Each row was made from one walk, in order. Every step used is in the known rows, and no mark comes twice. Write each row's walk.
Known rows
l/u: 1.637, -0.394, -0.549, 7.157, -1.801, 2.944, 1.908, 2.572, 0.325, 0.667, -4.152, -3.409, 2.637, 0.950, 2.260, 1.793, 1.780, -3.285, 1.847, -0.591
l/z/q: -0.213, 0.117, -1.691, 6.990, 0.447, -2.032, 0.522, 0.942, -0.087, 1.079, -3.741, -6.709, 3.215, -1.400, 3.287, 0.039, 3.782, -2.333, 1.233, -1.945
a/u/l/z/q: 1.226, -0.275, -2.544, -2.024, 0.940, -1.411, 2.501, -0.595, 2.237, -1.540, -0.371, -4.027, 4.504, -2.427, 3.790, 0.407, 3.591, -0.296, 1.951, 1.160
u/l/z/s/y: 3.325, -0.282, -2.631, -1.699, 1.649, -3.586, 5.758, -1.591, 3.533, 2.194, -2.837, -2.583, 1.697, 1.759, 3.970, 6.306, 2.280, -0.762, -2.205, -0.200
z/s/y: 2.099, -1.085, -1.700, 0.053, 0.322, 2.634, 2.728, -1.100, 1.645, 0.115, -1.918, -0.294, -0.611, 1.863, 3.747, 5.635, 3.779, -3.138, -0.715, -1.903
u/s/y: 0.100, -2.370, -3.899, -2.420, 2.841, 4.619, 4.657, -2.716, 2.037, 0.225, 0.893, -0.131, -0.411, 0.266, 0.440, 4.436, 1.055, -3.275, -3.326, -1.541
s/y/a: -3.300, 1.212, -1.872, 0.400, -2.356, 4.540, 0.306, 1.409, 0.375, 1.125, 1.193, 0.973, -0.828, -0.881, 2.505, 4.143, 4.758, -2.458, -2.788, -1.883
l/z/s/u/a: 5.712, 3.032, -0.473, 3.081, 0.674, -4.259, 0.742, 0.110, 4.140, 2.319, -7.810, -3.303, 2.716, 2.188, 3.525, 0.754, 1.390, -2.309, 0.377, -2.622
z/q/y/a: -2.885, -2.082, -1.947, 4.429, -0.904, 0.919, -1.293, 1.971, -1.677, 0.368, -0.066, -0.675, 2.792, -1.515, 1.986, -2.213, 5.268, -3.456, 0.964, -4.099
y/a/u/l/z: 0.488, 2.205, -1.926, -0.639, -1.655, -1.047, 1.501, 0.780, 3.621, 0.817, -0.199, -1.106, 3.259, -1.751, 4.206, 0.942, 4.647, 0.913, 0.546, 0.971
z/q/y/a/u: -1.620, -1.862, -1.678, 1.393, -1.504, 1.732, -2.481, 1.444, -0.425, -1.259, 0.704, 0.169, 3.596, -2.391, 2.504, -3.417, 6.381, -2.267, 3.772, -2.018
l/z/q/y: 0.816, -2.263, -1.691, 6.277, -0.738, -3.044, -0.102, 0.891, -0.075, 1.578, -3.122, -3.729, 4.099, 0.658, 2.584, -1.167, 4.518, -1.895, 1.711, -1.823
q/y: -0.269, -3.851, -1.234, 3.566, -2.856, 3.076, 2.025, 0.895, 0.342, 0.508, 0.814, 2.222, 2.258, 2.983, 2.222, 1.105, 3.709, -2.456, -0.362, -1.898
q/z/s/y/a: 0.179, -1.239, 0.012, -2.341, -1.274, -0.132, -1.208, -0.612, 2.295, -0.249, -1.363, 1.450, -1.241, 1.044, 1.527, 2.160, 3.987, -1.846, -0.591, -0.147
q/z/s/y/a/u/l: 1.492, -1.105, -0.833, -8.631, -0.564, -0.445, 0.163, -1.711, 3.983, -2.305, 0.614, 2.803, 0.000, 0.266, 2.154, 2.361, 3.875, -0.187, 0.449, 2.160
s/u/l/z/q/y/a: -0.666, 1.622, -0.683, 0.652, -1.068, -3.085, 2.687, 1.949, 1.870, 3.634, -3.108, -3.330, 4.115, 0.268, 1.578, -1.302, 3.539, 0.289, -0.761, -3.552
s/y/a/u: -1.665, 1.279, -1.769, -2.935, -2.955, 5.479, -1.297, 0.805, 1.690, -0.757, 2.181, 2.028, -0.049, -1.690, 2.980, 2.959, 6.029, -1.379, 0.131, 0.241
a/u/s/y: 1.905, -2.092, -3.495, -5.714, 1.838, 5.733, 2.587, -2.983, 3.390, -2.208, 1.900, 0.796, 0.691, -0.690, 1.202, 2.586, 2.744, -1.956, 0.295, 1.173
a/u/s: 2.177, -2.040, -2.821, -2.074, 1.708, 4.427, 2.934, -2.613, 3.368, -2.129, 0.819, -0.362, 1.861, -0.839, 2.114, 0.458, 1.935, -1.840, 1.353, 0.304
z/s/y/a/u: 2.343, 0.751, -1.292, -2.061, -0.850, 2.371, -0.337, -0.532, 2.887, -0.511, -1.444, 1.013, -0.232, -0.217, 4.083, 3.587, 6.107, -1.667, 1.781, -0.611
f/y/a: -2.701, 2.164, -3.757, 4.042, -3.033, 6.003, 2.902, 0.681, -1.758, -2.366, -0.784, 1.763, 1.082, -2.352, 2.074, 3.723, 2.627, -2.497, -5.120, -4.374
q/z/s: 1.610, -2.639, 0.707, 0.945, -0.531, -0.117, 0.616, -0.946, 2.332, -1.555, -2.207, -0.155, 0.144, 2.228, 2.160, 0.857, 2.209, -2.309, 0.629, -0.520

Which walk is each row?
-1.046, -0.598, -3.835, -1.908, 2.039, 3.743, 2.910, -1.681, 2.323, 1.273, 0.814, 0.323, -0.700, -0.955, 0.685, 3.570, 2.381, -2.851, -3.531, -2.224	u/s/y/a
1.771, -0.671, 2.215, -0.270, -1.477, 0.862, 0.772, -0.096, 3.261, -0.176, -4.004, -1.242, 0.088, 3.043, 1.208, -0.259, 1.791, -1.154, 1.129, -1.679	q/z/s/u
4.725, 0.039, -2.321, -5.428, 0.448, -1.680, 3.575, -2.153, 4.568, -0.382, -1.321, -1.157, 2.460, 0.832, 4.454, 4.776, 3.999, 0.585, 1.116, 2.382	a/u/l/z/s/y
1.732, -0.850, 1.211, -3.771, -0.108, -0.448, 3.466, -0.633, 3.836, -0.126, -2.685, -1.027, 0.830, 2.760, 1.306, 1.140, 0.420, -0.701, -0.641, -1.340	q/z/s/u/l
0.350, 0.143, -0.847, -0.191, -0.361, -2.256, 4.164, 1.263, 1.694, 2.532, -3.038, -3.924, 4.363, 1.411, 1.449, -0.369, 2.240, -0.117, -0.635, -2.775	s/u/l/z/q/y
3.765, -0.419, -2.103, 1.687, 1.563, -4.411, 5.928, -1.051, 3.408, 2.153, -3.628, -3.798, 2.698, 1.671, 4.963, 4.401, 1.759, -0.866, -1.294, -0.854	u/l/z/s
-1.932, 1.040, -2.645, -6.232, -1.588, 4.232, 1.731, 0.224, 2.326, -0.819, 3.041, 1.997, 0.675, -1.728, 3.178, 3.956, 4.558, -0.832, -1.626, 0.654	s/y/a/u/l
0.540, 0.116, -2.459, 1.712, 0.024, -2.090, 5.908, 0.072, 2.330, 1.987, -1.280, -3.310, 3.116, 0.822, 3.818, 3.853, 1.378, -0.688, -2.795, -0.362	u/l/z
3.398, -1.696, -2.190, 4.726, 1.938, 1.985, 4.236, -0.008, 2.049, 0.827, -4.389, -3.654, 2.766, 0.669, 0.791, 1.207, -0.200, -3.510, 1.185, -1.200	l/u/s
1.167, -0.583, -1.555, 4.136, -1.894, -3.173, -2.792, 1.233, 1.109, 0.873, -2.449, -2.211, 4.501, -1.168, 2.882, -3.129, 6.886, -0.491, 4.229, -0.401	l/z/q/y/a/u
4.598, 1.885, -0.797, 0.488, -1.266, -2.670, -0.787, -0.396, 4.210, 1.641, -4.217, -1.549, 1.006, 0.568, 4.507, 2.977, 6.628, 0.178, 2.780, 0.851	l/z/s/y/a/u
2.289, 0.551, -2.349, -5.622, 0.398, 0.999, 2.481, -1.345, 3.385, -0.486, -0.136, 1.358, 0.464, -0.493, 4.345, 4.680, 4.685, -0.983, 0.057, -0.026	z/s/y/a/u/l
0.028, -0.722, -2.345, -4.067, -0.538, 3.826, 4.231, -0.619, 2.595, -2.310, 2.485, 0.227, 2.715, -0.853, 3.759, 2.258, 2.644, -0.905, 0.221, 1.084	a/u/l
3.458, 2.649, -4.065, -0.833, -1.300, -0.311, 3.795, -1.520, 2.201, -2.329, -3.431, 0.992, 3.123, -1.705, 3.883, 4.012, 3.671, 0.485, -1.967, -1.099	f/y/a/u/l/z/s
0.317, 0.407, -2.692, -0.574, 0.532, 3.488, 0.864, -0.848, 3.316, -0.444, 0.669, 0.120, 1.694, -2.486, 2.450, -0.453, 3.471, -1.356, 1.231, -0.907	y/a/u/s
3.371, 1.752, -1.145, 3.575, -0.648, -3.274, 0.547, -0.043, 2.822, 3.405, -4.992, -2.341, 0.530, 1.177, 4.310, 4.252, 5.560, -0.978, 0.214, -1.171	l/z/s/y/a
4.732, -1.070, -1.607, -0.871, -1.539, -4.644, 1.249, -0.113, 4.138, 1.529, -1.909, 1.873, 4.031, 1.687, 4.078, 0.250, 5.700, 0.939, 2.727, 0.524	q/y/a/u/l/z/s
-0.183, 1.966, -2.547, -4.565, -1.585, 0.427, 1.225, -0.026, 3.316, 0.737, 0.906, 0.355, 1.612, -1.265, 3.324, 3.994, 5.196, 0.610, -0.823, 1.649	s/y/a/u/l/z
-1.675, -2.297, -2.704, -1.932, -0.157, 0.149, 0.240, 0.697, -0.130, -1.416, 1.955, 0.248, 4.318, -2.598, 2.538, -2.068, 5.026, -1.737, 1.826, -1.690	z/q/y/a/u/l
-1.045, 1.633, -3.062, -4.363, 0.290, -0.585, 0.090, 0.016, 1.815, -0.019, 0.359, -1.843, 2.357, -3.530, 3.076, 1.994, 5.717, -0.238, 0.034, 0.669	s/y/a/u/l/z/q
1.428, -2.741, 0.051, -2.807, -0.511, 0.947, 0.274, -1.646, 2.329, -1.381, -1.150, 1.213, -1.220, 2.360, 1.431, 3.188, 2.810, -2.176, -0.556, 0.381	q/z/s/y
0.610, 2.501, -0.322, 0.443, -1.151, -0.226, 5.909, 1.045, 3.299, 3.163, -2.945, -4.378, 2.529, 1.775, 2.376, 2.325, 1.130, 0.307, -2.172, -2.136	s/u/l/z
2.153, 0.110, -2.145, -2.104, -0.600, -0.389, 3.699, -0.637, 3.521, -0.623, -0.079, -1.957, 3.738, -0.363, 4.171, 2.267, 3.021, 0.574, 0.996, 2.351	a/u/l/z
-0.235, -3.061, -3.321, -0.500, 1.732, 0.930, -0.967, -0.788, 0.593, -1.319, 0.587, 0.012, 3.705, -2.597, 1.001, -3.751, 4.742, -2.505, 3.042, -2.292	z/q/y/a/u/s
2.667, -1.781, -2.998, 1.982, 1.563, -4.002, -0.925, -0.896, 2.143, 1.115, -2.570, -2.413, 4.577, -1.511, 1.621, -3.608, 5.335, -0.499, 3.483, -0.816	l/z/q/y/a/u/s
1.573, -0.773, -2.097, -0.785, -2.899, -2.361, 0.721, 0.780, 3.128, 1.308, 0.304, 2.189, 4.297, 0.974, 3.173, -0.341, 5.615, 0.932, 1.404, 0.888	q/y/a/u/l/z
5.081, -0.055, -1.705, -1.903, 0.470, -2.538, 3.865, -1.478, 4.586, -0.435, -2.385, -2.139, 3.663, 0.554, 5.202, 2.718, 3.444, 0.438, 2.341, 1.703	a/u/l/z/s
-0.786, -1.088, -3.022, 1.884, 0.338, -4.917, 2.502, 0.812, 0.655, 2.420, -1.277, -2.761, 4.511, -1.012, 2.958, 0.119, 3.822, -0.656, -0.976, -2.108	u/l/z/q/y/a
